Each row comes from the steps of one path. Every step used is in the known rows, and no mark comes twice. Write the path behind each row, first mark first.
(in the rows, 128 means zero)
Known rows
betor -> kugez -> kubo -> begil: [134  90 163 132 143 146 134 186 181 136  65 103 123 135 144 178 106  87
 120  81  88 138 142  77 210 122 184 148 112 183 151 119 129 142 142 170
 134 136 190 122 110 101 117]
nupad -> satim -> duti -> lavo -> guva: [ 84 164  85 115 121 129 129 130 122 139 149 114 148 169 145 127 126 140
 141 140 138 123 143 144 115 113 126 133 143 116 106 111 145 109 119  78
 139 147  73 129 159 128 141]
lavo -> foga -> satim -> guva -> duti -> nupad -> namo: [121 188 102 100 123 146 109  97 100 130 139 165 146 102 126 103 122 144
 119 138 133 133 118 155 121 120 103 112 127  94 132 119 149  74 121 119
 134 112 122 149 117 138 106]
foga -> nupad -> satim -> duti -> guva: [141 153 123 102 116 169 131 116 109 108 149 128 128 140 118 133 144 146
 117 142 130 112 119 149 105  86 102 136 126 112 122 127 124  86 119 104
 129 129 105 116 119 133 136]
foga -> satim -> lavo: [135  51 137 222 130  80 144 131 145 111 130 112 136 114 124 160 133 137
 119 150 156 147 125 125 131 153 145 137  99 143 131 127 123 103 139 160
 128 109 143 124 160 127 141]
duti -> lavo -> guva -> satim -> foga -> nupad: [148 102  99 164 132 111 130  88  94  96 163 124 130 154 126 112 144 146
 117 134 135 144 130 160  86 134 106 125 173 109 123 134 112 157 129  94
 119 143 136 126 138 139 108]
guva -> duti: [179 107 138 109 138 113 127 151 157 149 106 142 110 121 126 139 129 117
 134 141 120 101 129  92 132 132 137 126 139 142 122 127 127 162 128 132
 125 124 135 129 108 126 115]
namo -> nupad: [141 141 162 143 119 203 103 149 134 140  71 126  99 115 135 148 102 115
 137 128  97 170 110 113 177 136 155 123 116 152 130 136 140 122 130 184
 137 114 155 140 131 136 163]
namo -> nupad -> satim -> lavo: [102  80 134 164 106 153 149 131 124 106  92 110 121 112 125 142 118 148
 130 149 146 194 104 138 148 151 154 146 108 140 125 137 138  57 115 152
 138 128 137 132 159 131 156]
lavo -> duti -> guva -> foga: [163 156 117  94 127 152 148 124 128 132 168 124 155 134 132  79 145 128
 132 136 131  96 137 127 106 122 119 120 135 117 115 140 104 162 129  43
 126 140  90 116 113 127 105]
lavo -> duti: [132 176 129 109 129 110 110 148 160 158 103 131 143 124 132 118 114 117
 133 122 140  94 136 107 148 131 134 122 115 141 118 134 140 161 130 146
 132 129 142 133 158 130 138]
foga -> nupad -> satim -> guva: [ 97 140 127 155 120 168 140 119 109  91 141 124 120 122 115 127 143 135
 122 139 134 140 115 149 110 109 112 142 114 122 136 135 132  59 124 152
 132 135 146 108 115 128 141]
kubo -> begil: [136 174 152 102 151 115 121 180 168 160 109 114 110 143 143 156 110  99
 135  89  71 139 144  89 184 136 171 140 129 167 142 116 126 139 143 190
 132 121 162 132 112 106 145]
foga -> duti: [130 144 149 113 145 118  93 141 152 154 117 137 108 104 117 134 122 110
 127 124 134 116 126 108 139 120 130 132 120 133 129 119 130 186 138 174
 119  95 127 123 125 127 138]
kugez -> kubo -> begil -> nupag: [124 181 156 122 130  74 144 176 157 181 109  68 102 192 129 181  92  87
 156  74  85 174 158  85 198 152 175 128 110 180 151 146 130 162 141 185
 132 158 180 126 104  95 149]
nupad -> satim: [ 71 112 146 111 116 179 134 154 135 138  88 128 118  95 117 129 122 118
 126 133 135 154 104 124 151 128 148 134  99 150 140 116 139  84 124 175
 139 129 132 119 121 119 149]
namo -> nupad -> foga: [ 64 125 155  98 117 166 119 133 127 113  76 137 111  97 141 109 103 125
 135 108  99 149 116 127 146 140 141 130 134 146 139 127 119 102 115 166
 140 138 143 130 111 132 160]
kugez -> kubo: [133  67 162 181 127 181 137 160 166 142  76  95 119 138 126 180 105  94
 121 110 120 150 139 100 195 119 166 129  97 176 150 129 131 125 140 169
 133 114 184 127 119 119 127]
foga -> duti -> guva: [145 163 136  95 132 172 126 130 136 137 149 117 124 145 121 133 140 120
 126 128 125 104 133 120 129  91 123 133 123 119 124 122 111 168 140 124
 120  98  91 102 115 130 146]
kubo -> kugez: [130  86 169 148 125 147 131 190 172 146 101 164 121 132 118 184 110  86
 139 107 118 125 122  86 171 136 174 143  92 168 147  84 133 106 156 200
 135 113 175 145 126 114 147]
lavo -> guva -> satim -> foga -> duti: [129 115 113 134 138  86 125 105 120 117 149 145 123 119 126 111 143 123
 139 127 167 121 132 130  79 118  99 135 148 102 122 132 116 192 127  91
 117 112 123 109 134 128 106]
satim -> lavo -> foga -> duti: [132 120 119 132 150  55 117 118 138 132 148 137 143  99 130 100 124 129
 126 117 161 125 145 126 112 148 124 143 128 110 122 138 128 185 135 111
 111 108 112 129 143 128 118]
guva -> satim -> foga -> nupad: [166  78 131 168 135 115 125 100 106  94 136 139 113 118 113 123 142 136
 112 128 132 144 119 140 100 138 109 124 151 123 137 139 111 153 132 140
 116 129 176 129 123 135 106]
duti -> lavo -> foga -> nupad -> satim -> guva: [ 92 132 101 148 122 140 145 104  95  90 166 120 147 134 123  91 144 147
 121 133 137 138 127 170  96 124 110 142 135 104 121 141 133  68 120 101
 126 156 111 114 121 132 131]
namo -> nupad -> foga -> duti: [ 79 155 151  85 130 120  90 119 126 126 101 146 103  87 132 100 109 126
 132 115 124 130 111 136 120 125 118 137 144 123 130 127 122 155 116 160
 125 114 119 121 113 135 150]
betor -> kugez -> kubo: [127   4 165 173 126 202 138 169 177 121  44 110 132 105 124 182 115  92
 112 111 133 129 131  77 202 116 172 133  81 177 150 122 134 147 142 161
 134 132 190 121 125 115 110]
duti -> guva -> satim -> lavo: [163  64 111 178 121 133 175 120 128 101 151  95 134 160 125 162 148 148
 125 156 155 151 131 123 118 140 141 135 117 132 121 140 103 112 132 101
 130 118 128 117 144 123 130]
betor -> kugez -> kubo -> begil -> nupag: [121 146 160 117 129  86 145 182 162 167  88  76 112 170 129 182  98  86
 150  75  92 160 153  72 203 150 179 131 102 181 151 140 132 176 142 180
 133 169 183 123 109  92 139]
foga -> nupag: [120 143 168 101 136 119 137 151 132 160  93  82  92 172 133 185 151 112
 130 117 100 110 140 107 147 139 146 103 114 149 143 135 135 161 132 193
 125 111 130 136 136 118 131]
kugez -> betor: [173  57 151 186 123 178 156 168 159 148 111 136  95 117 118 181 113  97
 142 117 105 114 106  71 198 129 147 128 108 163 143 123 131 164 150 177
 119 121 168 109 130 130 153]
guva -> satim -> foga -> nupad -> namo: [104 165 130 109 128 154 126 103  99 103 107 151 107  92 104 119 128 136
 118 123 122 167 121 136 126 120 117 121 145 116 140 118 128  91 128 172
 132 107 169 151 130 135 111]
kubo -> begil -> nupag: [120 211 150  93 135  63 136 176 153 186 121  85 100 177 128 162 101  95
 162  80  79 160 154  80 182 159 169 124 114 169 143 138 128 172 143 195
 132 157 159 130 111  96 161]
satim -> duti -> lavo -> foga -> nupad: [159 141 107 134 145  81  98 103 109 125 161 137 145 128 129  95 124 147
 107 122 118 120 142 156 110 146 113 125 160 109 116 139 134 158 130 107
 112 146 118 152 133 141 114]
nupad -> foga -> satim: [ 65  91 152 152 129  94 121 129 132 115 116 138 132  86 129 115 126 120
 118 126 134 118 112 141 112 137 124 127 115 143 147 114 113 108 129 168
 134 126 133 110 112 124 145]
namo -> nupad -> satim -> duti: [121 129 142 120 110 150 106 133 121 126  88 151 110  94 126 137 113 138
 136 143 137 145 103 136 127 118 119 136 116 126 118 134 157  66 102 142
 139 134 137 144 137 133 142]
namo -> nupad -> satim -> guva -> duti -> lavo -> foga -> nupag: [115 152 117  86 122  80 152 107  78 130 135  90 126 187 150 109 160 148
 135 130 118 115 136 171  85 151 114 115 162  97 110 167 145 125 102  70
 119 158  64 132 130 131 110]
satim -> duti: [157 111 139 133 136 111 107 146 157 139 112 147 118 110 122 162 122 123
 137 128 128 100 141  95 138 119 127 128 109 137 122 122 142 122 126 153
 131 121 152 150 140 127 128]

Write each row's path
[159 114 125 131 122 183 154 130 120 125 141 112 122 155 125 150 146 125
 123 151 134 132 119 125 120 119 131 120 121 135 129 135 103 139 135 108
 132 119 121 108 106 120 132]
duti -> guva -> satim
[153  89 141 159 139 124 119 111 123 101 127 139 115 112 111 123 135 129
 116 112 117 134 131 127 123 130 118 127 142 128 139 130 117 147 137 161
 116 127 174 133 131 139 118]
satim -> foga -> nupad
[104 137 119 160 114  49 122 109 129 108 116 127 155 114 144 100 114 152
 126 140 167 124 119 154 105 151 116 136 129 122 112 148 131 110 112 115
 134 137 130 126 176 141 144]
namo -> nupad -> foga -> satim -> lavo -> duti
[ 73 110 158 157 119 118 110 122 116 110  99 140 122  86 138 111 115 126
 122 132 124 144  96 155 118 139 123 126 122 139 142 126 120  95 121 167
 138 125 135 115 114 133 157]
namo -> nupad -> foga -> satim
[ 85 147 130 111 126 140 119 121 101 119 122 138 132  88 121  87 122 132
 104 126 137 161 105 164 118 139 122 135 127 127 143 134 138 103 125 143
 125 139 131 123 113 127 130]
lavo -> foga -> nupad -> satim
[121 103  84 109 130  89 148 115 113 124 162 132 167 134 137  67 139 142
 133 129 140 110 145 151  93 148 122 137 156 100 103 144 132 121 115  37
 121 168  73 126 119 130 106]
nupad -> satim -> guva -> duti -> lavo -> foga
[147 119 112 176 128  36 134 115 140 123 149 126 165 115 133  98 132 145
 124 151 178 112 128 141  98 156 117 131 123 120 110 145 127 139 124  89
 126 135 124 128 171 133 114]
guva -> foga -> satim -> lavo -> duti
[168  91 137 171 137  67 107 122 131 125 150 158 132  88 124 124 138 131
 127 152 150  99 122 132  88 130 102 124 118 119 122 130 131 121 122 104
 126 125 130 140 124 127 101]
guva -> foga -> satim -> duti
[ 98 208 128  68 127 192  79 117 121 162 104 154 117  97 111 132 104 133
 117 125 118 153 112 130 171 110 128 111 115 115 138  99 151 110 129 193
 133  85 132 159 131 137 134]
foga -> duti -> nupad -> namo
[166  86  99 132 131 112 142 126 139 132 153 114 134 173 125 124 145 142
 142 148 115  94 145 120 116 130 134 131 160 118  94 129 125 129 120  84
 122 154  91 129 126 136 121]
satim -> guva -> duti -> lavo
[112 181 124 106 120 165  82 112 116 147 111 164 130  94 115 145 108 143
 117 138 126 141 110 141 153 111 115 107 105 114 137 102 158  64 122 178
 141  97 142 169 140 138 127]
foga -> satim -> duti -> nupad -> namo
[ 95 161  96 129 130 153 134 141 137 151 144  98 144 182 148 135 123 123
 140 130 117 129 153 124 145 124 150 125 138 134 115 108 132 151 139 104
 137 134  85 123 153 128 150]
duti -> lavo -> guva
[163 131 131 144 124 136 130 125 128 117 156 127 138 142 125 150 146 134
 124 145 135  91 130 133 106  89 106 129 111 117 121 125 119 108 131 106
 129 115 104 114 127 131 136]
foga -> satim -> duti -> guva
[112 209 112  86 121 146 133  89  89 100 127 146 128 118 109  98 135 147
 118 126 134 140 125 152 106 103  98 121 156  97 127 127 123  96 121 124
 132 115 141 140 141 141 112]
lavo -> duti -> guva -> satim -> foga -> nupad -> namo
[114 186 122  79 120 189  86 119 124 152 100 161 124 101 116 148 105 141
 123 127 115 143 122 123 170 110 126 108 109 118 135 102 158  69 121 179
 142 101 147 176 141 137 128]
satim -> duti -> nupad -> namo
[ 81 137 116  71 119 133 101 111 133 136 119 146 154 115 141  91 105 142
 119 109 128 103 121 143 135 140 117 114 129 128 136 120 124 129 114 134
 134 149 132 136 125 135 137]
lavo -> duti -> nupad -> foga
[166 137 130 163 142 139 125 107 110  98 173 133 120 118 118 104 145 134
 115 140 111 133 126 142 100 133 109 126 144 120 134 140 111 137 136 117
 118 132 148 127  98 132 103]
satim -> guva -> foga -> nupad
[116 121 100 139 130  47 153 116 130 107 150 132 139 137 152 117 136 142
 134 152 155 108 136 137  74 132 111 140 157 118 121 124 117 133 119  67
 132 134  97 108 133 127 113]
nupad -> foga -> satim -> lavo -> guva -> duti
[110  96 121  71 124 136 110 113 130 128 120 154 133 114 137 106 115 142
 119 120 114 108 117 133 124 140 119 117 144 129 138 117 116 128 113 126
 130 147 127 133  94 133 122]
guva -> duti -> nupad -> foga
[174  36 163 198 115 165 162 192 169 145 114 167  99 132 116 207 105  81
 148 107 110 109  97  68 199 131 161 144  98 171 150  96 136 139 161 191
 121 121 185 119 128 123 154]
kubo -> kugez -> betor
[126 222 125  77 130 167 118 104  96 113 143 150 116 100 109 104 133 145
 116 135 108 140 126 143 116 102 107 120 149 104 130 117 125  85 125 124
 132 108 124 154 114 136 108]
satim -> duti -> guva -> foga -> nupad -> namo
[147 180 140  70 130 109 157 122 107 145 150  83 124 187 139 126 172 130
 129 130 115  84 144 136  97 131 116 100 140 117 125 153 115 179 122  78
 120 132  80 123 125 121  98]
lavo -> duti -> guva -> foga -> nupag
[123 131 132  96 113 180 140 105 103 103 138 127 125 128 120 102 144 135
 134 126 139 134 114 150 104  90 106 142 136  97 119 134 113 125 119  89
 123 118  89  97 123 139 139]
namo -> nupad -> satim -> foga -> duti -> guva
[156 127 101 162 134  59 146 126 137 122 149 127 135 147 147 139 136 136
 134 161 156 114 136 128  89 133 118 136 146 121 117 128 127 145 128  76
 129 122 104 112 142 128 113]
foga -> satim -> lavo -> guva -> duti
[120 135  98 124 135 143 144 128 122 141 173 114 149 153 145  91 136 127
 140 139 120 129 147 131 114 141 138 120 151 124 115 121 115 163 133  47
 131 147  76 126 124 123 108]
duti -> lavo -> guva -> foga
[120 101 106 120 140 110 130 133 133 148 141 122 163 131 138  88 121 125
 129 107 120 123 155 127 143 159 151 123 136 125 115 131 130 158 137  94
 121 149  96 142 134 129 127]
duti -> lavo -> foga
[124 109 137 208 130 127 139 130 133 103 148 124 133 124 125 148 145 119
 132 141 140 114 130 129 113 114 117 134  95 128 134 130 127  88 139 152
 133 117 146 105 125 126 140]
foga -> satim -> guva
[150 128 121 170 136  67 112 118 124 122 164 155 140 107 137 123 137 130
 132 154 154 100 128 140  76 121  95 125 124 112 122 126 133 127 123  79
 130 126 116 132 131 125 102]
lavo -> guva -> foga -> satim -> duti
[ 88 178  90 120 113 149 120 125 109 135 136 117 139 168 151 126 118 144
 144 146 131 143 131 155 118 115 125 132 148 113 102 121 151 100 112  79
 142 148  75 132 160 136 150]
namo -> nupad -> satim -> duti -> lavo -> guva
[161 149 145  81 133 110 154 121 105 136 155  92 111 181 135 148 177 134
 132 133 110  87 147 130  91 125 112 103 136 115 127 147 116 159 120  82
 119 128  85 132 115 119  93]
satim -> duti -> guva -> foga -> nupag
[126 155 131 103 151  84  99 128 138 149 137 149 134  92 130  92 120 112
 126 109 145 114 139 124 119 134 121 132 129 115 129 133 132 202 138 126
 112 108 113 126 123 126 121]
lavo -> foga -> duti
[166  83 112 112 134 111 126 138 147 156 129 118 129 160 125 125 133 136
 133 144 109 103 136 114 136 141 148 124 162 133  98 122 127 155 123 106
 121 147  89 138 129 135 124]
guva -> duti -> lavo
[ 91 140 144 120 121 167 116 132 112 124 105 129 110  98 111 121 124 131
 105 139 128 161  93 151 133 126 130 133 121 141 144 122 137  91 125 183
 130 129 143 121 114 128 145]
foga -> nupad -> satim
[193 108  99 149 129 119 107  96 114 129 172 155 156 132 139 112 132 144
 115 148 141 103 117 156 101 135  95 114 129 100 126 140 138 131 124  83
 120 135 121 130 106 138 101]
lavo -> foga -> satim -> guva -> duti -> nupad
[ 97 189 107  83 129 149  97 100 112 144 126 154 141  94 121 110 106 147
 115 121 138 162 125 144 153 131 124 119 121 100 133 113 149 106 127 151
 129  92 122 164 146 138 122]
satim -> lavo -> foga -> duti -> nupad -> namo
[102 141 105 167 130 128 155 140 145 122 139 102 140 159 149 158 123 127
 139 131 144 148 156 112 138 131 147 138 116 137 129 117 129 130 142 116
 139 116 123 121 168 123 144]
satim -> lavo -> guva
[147  28 128 163 128 123 156 119 128 104 120 138 125 113 117 128 146 122
 139 121 148 136 133 111 109 140 126 126 129 129 130 135 109 142 127 112
 125 134 165 126 130 125 103]
guva -> satim -> foga
[150 104  88 119 140  79 143 118 126 128 166 131 164 145 140  78 137 136
 136 122 128  97 160 134 103 150 126 130 157 104 102 145 128 150 125  43
 117 160  84 132 122 132 104]
satim -> guva -> duti -> lavo -> foga
[135 151 130  99 105 194 135 125 110 113 126 128 126 139 126 135 134 143
 132 142 127 128 114 143 120  88 114 135 118 114 116 134 132  70 112  99
 137 130 100 118 125 134 149]
namo -> nupad -> satim -> duti -> guva
[117 116 126  93 121 159 148 111 116 106 151 127 132 130 113 104 153 131
 131 122 146 113 125 139  99  87 107 141 130 101 123 124 107 135 125  89
 120 117  88  93 121 132 130]
nupad -> satim -> foga -> duti -> guva
[174  91 124 156 130 139 139  92  98  85 155 130 121 138 114 121 152 141
 110 130 130 137 122 148  91 122 102 125 154 114 133 141 101 147 132 113
 116 129 154 118 116 137 109]
duti -> guva -> satim -> foga -> nupad
